Known rows, with every step that occurs
pekaz > sike: [ -2   9 -14   1  11  12 -20   0 -25   1   9  12 -15   1  -5  -2   9  -2
 -14   0 -12   1  -6   1  11   4   3 -19]
tagi > vurudog > poda > supiza > zafa: [ -6  14  18 -19  11  24   9  -6 -11  15  -2 -10 -19  10   5  27 -12  18
   9   9  -7  13  29  -3   0 -10  16  -3]
sireg > poda: [ -2 -19   5   1   0   8   7  14   9  25  -6  10  -3   5   5  -2  -8   9
   2  -1  10  -8 -18   5   5   8  10  36]
vurudog > poda > sireg: [-16  -1  -5  -5  28   3  13  -1   5   5 -33   6 -27   9   0   4   1  22
 -20  -3  -9 -10  13 -20  -9   3  18  10]
pekaz > poda > supiza: [ -1 -14   9 -15   1  13   5  19 -14  37   4  -9 -25   8 -11  -4 -12  12
  20   7 -20   1  -8  24  11 -10   1   1]
pekaz > poda > gotusu > zafa: [ 13  18  14  -7  35  -5   3 -19   0  83 -16 -13 -39   6 -21  27 -23  -9
   0   0  23  -6 -35  12   7  -5   2   0]
sike > pekaz > poda > sireg > zafa > gotusu: [-16 -22  -3   2  17  17  -9   7 -12  85  39  26 -37  19   8  24 -41  -5
 -33 -19  38 -18  -5   3 -25  15   9  41]
supiza > zafa: [-13  -4   3  -9   1   8  -7 -18   0  12   6 -10  -7   1   7   8 -22  -8
  -4   7   9  15  -4  -8   5   0  13  -2]
poda > pekaz: [ -8  12  -3   6  10 -13   0  -1 -10  12  -5  -6   8  -3   5  21 -11  20
   5   3  15 -13  13 -27   2  -2  -9  -5]
gotusu > zafa > sireg > poda: [ -2 -55  21   4  20  -3  -4 -27   1  27 -19  11  -1 -15   5   9 -16  10
  28   7  32 -26 -15 -17 -19   3   6  39]
sireg > poda > gotusu: [  8   3   2  -6   6  10  11  11  14  47  -5  -5 -17  12  -1  19  -6  -4
  -5  -6  15  -3 -30   4  22  -8  -2  32]
sike > pekaz > poda > sireg: [-24   5 -10  -1  33 -11  -6  -1  -3  45   4  16 -29   5   8  -4 -32  15
 -19 -14   6 -15 -10 -11 -24  19   9  27]
vurudog > tagi: [-11  -1  16  25 -14  -5 -12  -9   7   2  12  11  15   3  -4  -4   4  -6
  17 -10   0   3  -7  18  16  10  -4   4]
supiza > zafa > sogi: [ -3  -4  -8  -9 -26   3   4 -11 -10  10  36 -24  -1 -24  16  14 -19 -12
 -17  13  20  25  -8 -26  -2   9   6   1]
tagi > vurudog: [  3  25  17   3  10  -1  -1  -2   0  -4  -4   4  16  -9   1  10   6  -2
   1  -8   7  -4  13   4 -10   3  -5   7]
gotusu > zafa: [  3  -4  13   5  17 -19  -5 -20  -1  15  -9  -6  -7  -7  -6   4 -17   4
   2  10  17  -1  -3  -6  -8   3   6  -2]
sike > pekaz > poda > gotusu > zafa: [ 12  30   0  -5  36 -10  -3 -23  -6  91  14  -6 -50  12  -6  32 -37  -7
  -6 -10  36  -8 -28  -6 -11   7  -2   8]
sogi > zafa > sireg > poda > gotusu: [ -9 -26  -1  -9  17  17   8 -17   3  39  -7  -8  -3 -11  21  28 -14  -6
  17  -4  26  -5 -17 -32   7  -7 -17  43]
sogi > zafa > sireg > poda > pekaz > sike: [-30 -29 -11   4  32  15 -12 -11 -41  27  -3  11   4 -20  26  27 -17  24
   9   3  24 -23   2 -54   7  11  -4  29]
zafa > supiza > poda > pekaz > sike: [  7   1 -12  -1   2  19 -22  20 -51   6  22   5   3 -34  12  20 -15  14
 -11   9  14  18 -13 -18  13 -10   7 -23]
sireg > poda > pekaz > sike: [-13  -1 -10   6  22   8 -13  15 -28  42   2  14 -15   3   5  17 -10  24
 -10   2  15 -19 -10 -16  19  10   8  14]
gotusu > zafa > sireg > poda > supiza: [ -9 -66  26  -5   7   0  -1 -16  -5  23 -10  -1  -9 -18   1   3 -22  25
  40  21  15 -19  -6 -13 -10 -14  -2  31]
gotusu > zafa > sireg > poda > pekaz: [-13 -40  21   8  29 -13   0 -29  -7  38 -22   5   3 -16   8  31 -27  27
  34  11  48 -37  -2 -44 -16  -2  -2  36]
sike > pekaz: [  1  12 -15   2   2  -8  -8  -6  -5   9  31  10 -10   6  16   5 -15   3
  -9 -11  16  -3   8 -20 -20  15  -2   7]
gotusu > zafa > sireg: [ -2 -33  16   4  17  -6  -9 -41  -2   2 -13   3   1 -22  -1   9  -9   0
  27  11  22 -19   2 -21 -26  -5  -6   3]
supiza > poda: [ 11 -10  12  -1   2  18  -4  12  -5   0   4  -2  -1  -1   4   1 -14  -4
  12  -1   6  16 -14  -7   8   0  12   4]
poda > sireg > zafa > supiza: [-25 -28  -6   6  -4   5 -12  16   7  -1  11  15   5 -32   5  17 -21   7
 -45  10  11   8   5  -3 -21 -12  23  15]
poda > supiza > zafa > sireg: [-16 -44  11 -22 -12  19 -11 -28 -12  -7  13  -9  -5 -14  10   9 -18   4
  38  20  -7   9  14 -18  -1 -23 -10  -3]

Rows
[  6  -4   0   6  20   3 -27  -2 -50  23  11  -3  -5 -42   5  26 -33  18
 -15  17  31  14 -19 -23   1  -7  15 -29] : gotusu > zafa > supiza > poda > pekaz > sike
[  3  10  -8  -2  15   1  -4   2 -14  51  25  17 -26  15   8   7 -23   0
  -1 -15  14 -10 -15   2 -17  21   4  17] : sike > pekaz > poda
[ -6 -10  -4  -1  -1   5   3   8 -33   4  10 -19  24 -45  33  27 -39  20
  -5  10  32  30  -2 -43   2  -5   3   2] : sogi > zafa > supiza > poda > pekaz
[ -7 -30  13   1  16 -12  -9  -5  -8   2 -15  -9   0 -54   5  -5 -37  13
 -20  17  21  20 -20 -17 -17  -8  22   0] : gotusu > zafa > supiza > poda > sireg
[-15 -30  -1  -4   9   9  -1 -30 -14 -12  -1  -5  15 -22  21   8  -8  -1
  22   1  11  -3  11 -38 -15   1 -14  14] : sogi > zafa > sireg
[  2 -15  -7   7 -19  11  -2  19   2  12  48   0   5 -14   7  35 -11 -12
 -34   9  25   8   7 -14 -13   4  11  16] : sireg > zafa > sogi
[  5 -28   6  -8   7  18   4 -10  13  34  -6   8  -8   0   6  24   4 -11
  22  -7  18 -18 -24 -11   8 -15 -16  37] : zafa > sireg > poda > gotusu
[ -3 -50  11  -3   2  18   2  -7   3  11  -8  22   7  -5  12   4  -3   2
  29  -2  13 -22 -13  -8 -10   0  -2  43] : zafa > sireg > poda
[ -2   1  11   4  13   4  -5  10 -12  11  -2  -7   5  -2  12  23 -25  15
  14   1  22   2   0 -26  10  -4   1  -1] : supiza > poda > pekaz
[ 19  10  -3  -4   0 -12   1 -16  -6  33   2 -19  -8 -35  -5  25 -15  -9
 -18  13  26  17 -21  -1   1 -20  -6 -17] : poda > gotusu > zafa > supiza
[  5 -24  -2  -7 -11  18   2  10 -27  -3  18 -15  16 -41  27   3 -28  -1
  -6   6  15  43 -16 -16   1  -3  10   2] : sogi > zafa > supiza > poda
[-16 -50   4  -3  10  14   6 -13  -6  16  -7   3  11 -17  26   6 -16   7
  25  -1  21 -12  -5 -29  -9   6  -3  50] : sogi > zafa > sireg > poda
[  9  -1  13   0  23  -8   8 -10  15  63 -15 -12 -27   2  -7  22 -22   1
 -10   6  34  -6 -32  -3  11  -4   4  24] : sireg > poda > gotusu > zafa
[  8 -27   6   5 -15  25  -4  11  -7  42  36  10  -7  13   3  31  -9 -18
 -14  -6  30  -2   4  16  -1  -3   2  13] : sireg > zafa > gotusu
[ 24  21 -10  -6  13  -6  -2 -14 -19  87  26  -1 -32 -16   2  32 -37  -7
 -19  -4  40   8 -34   1 -17  -2  -2   2] : sike > pekaz > poda > gotusu > zafa > supiza
[ 11 -17   3   0  -5 -13  -1 -13 -14   9   2  -7   7 -41   0   5 -16   5
 -10  15  22  12 -13   1 -17  -4   7 -11] : gotusu > zafa > supiza
[ 11  -3   4   6  -6 -25   8 -12 -11  15  19 -23   0 -35  -1  13 -17   1
 -12  16  33   4  -7 -27 -17  12  -1   1] : gotusu > zafa > sogi
[ -9 -63  14 -11  -8  18   4   2  -5   6   2   7  -2 -10   9  -1  -4  19
  41  11  -4 -14  -3  -4  -3 -19  -8  34] : zafa > sireg > poda > supiza
[ 18  -1   3   0   2 -13  18  -1   6  65  15 -28 -20 -23   1  28 -19  -4
 -22  10  46   2 -34 -22   5   2  -1  30] : sireg > poda > gotusu > zafa > sogi
[-15 -32   3 -22   4  24 -15 -25 -26  45  35   6 -32   3  20  16 -41   2
  40   4   7  -1   0 -15 -19  -4  -4  14] : sike > pekaz > poda > supiza > zafa > sireg
[ -9 -39   8 -26   0  37   4 -25 -17   6  -1  -5 -27   5  11  26 -10  12
  35  16 -10   5  23 -23  -4 -18   4  -1] : vurudog > poda > supiza > zafa > sireg
[-35 -20   4   8  21   4 -16   8  20   3   0  12  -5  -1   0  17 -23   6
 -35   3   9  -7  12 -11 -13  -4  24  21] : poda > sireg > zafa
[ 12 -14  17  -9  35   6  -5 -35  -3  68 -18  -4 -29  -7 -15  31 -13 -15
  28  -2  28 -18 -30  -2  -7 -15 -14  10] : pekaz > poda > gotusu > zafa > sireg
[  9   2   4  -3  37  -1 -12 -45 -10  77  10   6 -36   3   1  39 -30 -10
  19 -11  40 -25 -22 -18 -25   2 -16  18] : sike > pekaz > poda > gotusu > zafa > sireg
[ 20   8  20  -2  24   2  -4 -11   5  38  -8 -21 -22  -5  -8  25 -27 -12
  -1   5  31  18 -30 -11  15 -13   3  -5] : supiza > poda > gotusu > zafa
[-17 -55  12 -10   4  23  -5 -23   2  23  -3  13  -3  -5  21  11 -20  -5
  28   4  24  -6 -17 -12  -6   0  10  42] : supiza > zafa > sireg > poda
[-14  -5  -1 -19   1  14  -7  -6 -21  60  38  -4 -42  14  12  10 -49   7
   9   3   4  15  -6  -1  -2   5  10   8] : sike > pekaz > poda > supiza > zafa
[ 30   9   9  -1   3  -2   6  -5  -6  37  24 -40 -14 -29  -2  32 -26 -16
 -14  12  40  26 -33 -31   9  -7  -6  -3] : supiza > poda > gotusu > zafa > sogi
[-24 -19 -17   2  12  11 -18  15  -7  53  34  31 -21 -15  15  21 -45   8
 -45  -6  25  -2  -7  -4 -37   8  30  33] : sike > pekaz > poda > sireg > zafa > supiza
[-13 -31   6   7  -1  15  -8  28   5   4  32  -4  -1 -25   9  23 -33  -4
 -40   9  25  20  -4 -33 -12   2  27  29] : supiza > poda > sireg > zafa > sogi
[ 23  30 -10  -1  15 -17   8 -15 -14  91  43 -18 -40 -10   2  39 -34 -13
 -26  -2  50  -1 -30 -25 -15  14 -10  12] : sike > pekaz > poda > gotusu > zafa > sogi
[ -2 -33   9  -8 -11   7  10  25  -1  19   4  -4 -10   1   2  -9 -11  24
  13  12  -7   0  -6   9  14  -8   4  28] : sireg > poda > supiza
